Each row was made from one path, in order. Every step used is in the known rows, and no mark comes twice. Write each row's path.
In the rows, 128 means zero.
Known rows:
H -> C: [185 134 137 134 127 148 111 136 116 125 132 138 165 104 129 142 127 136
 143 148 141]
J -> D -> A -> H -> C -> S: [227 151 127 142 111 112 128 105 116 201 165 120 154 134 104 162 153 136
  81 136 154]
M -> D -> C -> A: [232 116 134 124 137 129 111 108 136 148 158 134 146 102 114 170 106 127
  88 126 166]
J -> D: [188 132 130 139 137 119 124 109 132 147 126 117 132 111 104 159 164 109
 104 145 127]
C -> S -> D -> A -> H: [182 119 117 144 118 121 108 106 115 188 199 118 167 145  96 157 119 136
 108 119 182]
J -> D -> C -> S: [213 138 127 149 116 139 124 100 147 217 143 104 140 108  93 158 161 118
 123 125 161]
S -> D -> C -> A: [235 104 130 111 117 112  95 114 114 151 184 117 177  94 103 143 106 113
 138 121 175]
J -> D -> H -> C: [233 147 120 128 112 113 138 125 122 203 125 132 141 127 115 133 154 125
 116 160 143]
D -> H -> C: [206 137 115 133 117 116 129 143 109 200 115 150 146 123 130 115 119 139
 128 162 161]
J -> D -> H -> C -> A: [252 151 123 121 118 104 137 118 123 196 147 131 155 116 118 144 155 124
 108 150 147]
A -> H: [125 108 133 137 139 101 101 114 115 220 118 128 126 105 120 148 124 126
  95 152 168]
C -> D -> L: [184 125 121 136 115 102 108 133 103 114 124 116 122 104 124 170 117 107
  62 157 139]
S -> D: [182 102 126 120 130 118  98 123 112 113 160 124 159 120 104 141 118 114
 138 142 153]
M -> C -> A: [206 134 141 125 153 101 100  96 126 151 169 123 163  65 122 182 127 135
 120 129 134]
C -> S -> D: [164 112 121 146 132 145 107 107 131 162 188 114 167 133  98 155 131 127
 144 122 170]
D -> A -> H: [173 131 123 143 128  92 117 121  94 176 131 139 136 118 112 141 114 135
  63 138 163]
M -> D: [177 113 130 135 148 132 117 117 134 113 132 140 130 131 115 165 114 129
  90 147 143]
H -> C -> A: [215 135 141 121 138 136 111 125 113 118 168 136 186  87 137 156 128 132
 128 129 146]
A -> H -> C: [153 120 139 129 121 116  99 124 109 214 132 134 149 107 130 148 122 138
 115 157 168]
A -> H -> C -> D: [177 118 141 122 116 103 101 124 100 204 144 124 150 105 127 158 114 136
 103 163 163]

Which path is each row?
[206 123 126 133 121  74 122 121  87 154 148 121 136 114 110 160 106 128
  53 144 150]  C -> D -> A -> H
[221 130 122 138 126  89 128 128  94  98 145 121 143 117 108 157 109 123
  67 137 133]  C -> D -> A
[165 117 135 130 112 130  95 115 115 229 180 125 170 127 119 156 120 142
 133 146 184]  A -> H -> C -> S -> D
[199 122 126 137 137 103 118 117 112 143 144 148 129 145 111 166 102 139
  46 145 158]  M -> D -> A -> H
[180 125 123 157 121 151 110 111 138 223 137 114 145  98 101 144 126 129
 138 117 183]  D -> C -> S
[212 104 125 121 110 121  94 124 115 154 153 117 160 108  98 132 106 114
 148 136 173]  S -> D -> C
[218 132 117 136 125 137 130 124 132 189 152 151 143 159 121 152 110 150
 104 153 166]  M -> D -> H -> C -> S
[183 118 110 145 123 130 118 113 127 209 178 122 160 148 101 138 127 129
 137 130 185]  C -> S -> D -> H
[162 113 139 124 150  95 103 101 114 193 163 125 151  79 127 164 128 123
  84 128 168]  C -> A -> H
[222 117 125 115 105  98 102 127  86 142 184 134 177 134 107 140 100 133
 108 143 169]  S -> D -> A -> H -> C
[199 139 128 136 117 102 113 128  92 174 143 143 155 120 121 142 111 145
  79 142 160]  D -> A -> H -> C
[161 120 113 147 114 146  98 114 125 159 179 116 154 138 107 165 128 119
 116 131 173]  C -> S -> D -> L
[214 133 137 125 120 124 114 137 105 111 148 125 168 103 127 158 117 135
 126 152 134]  H -> C -> D
[196 143 125 147 114 116 118 123  98 196 161 138 162 130 117 149 117 151
  80 130 170]  D -> A -> H -> C -> S
[240 133 123 119 134 118 129 125 122 159 158 156 151 135 130 154 107 141
  92 152 159]  M -> D -> H -> C -> A
[175 112 116 124 105 115  90 131 107 108 151 128 145 123 115 151 114 105
 104 153 155]  S -> D -> L
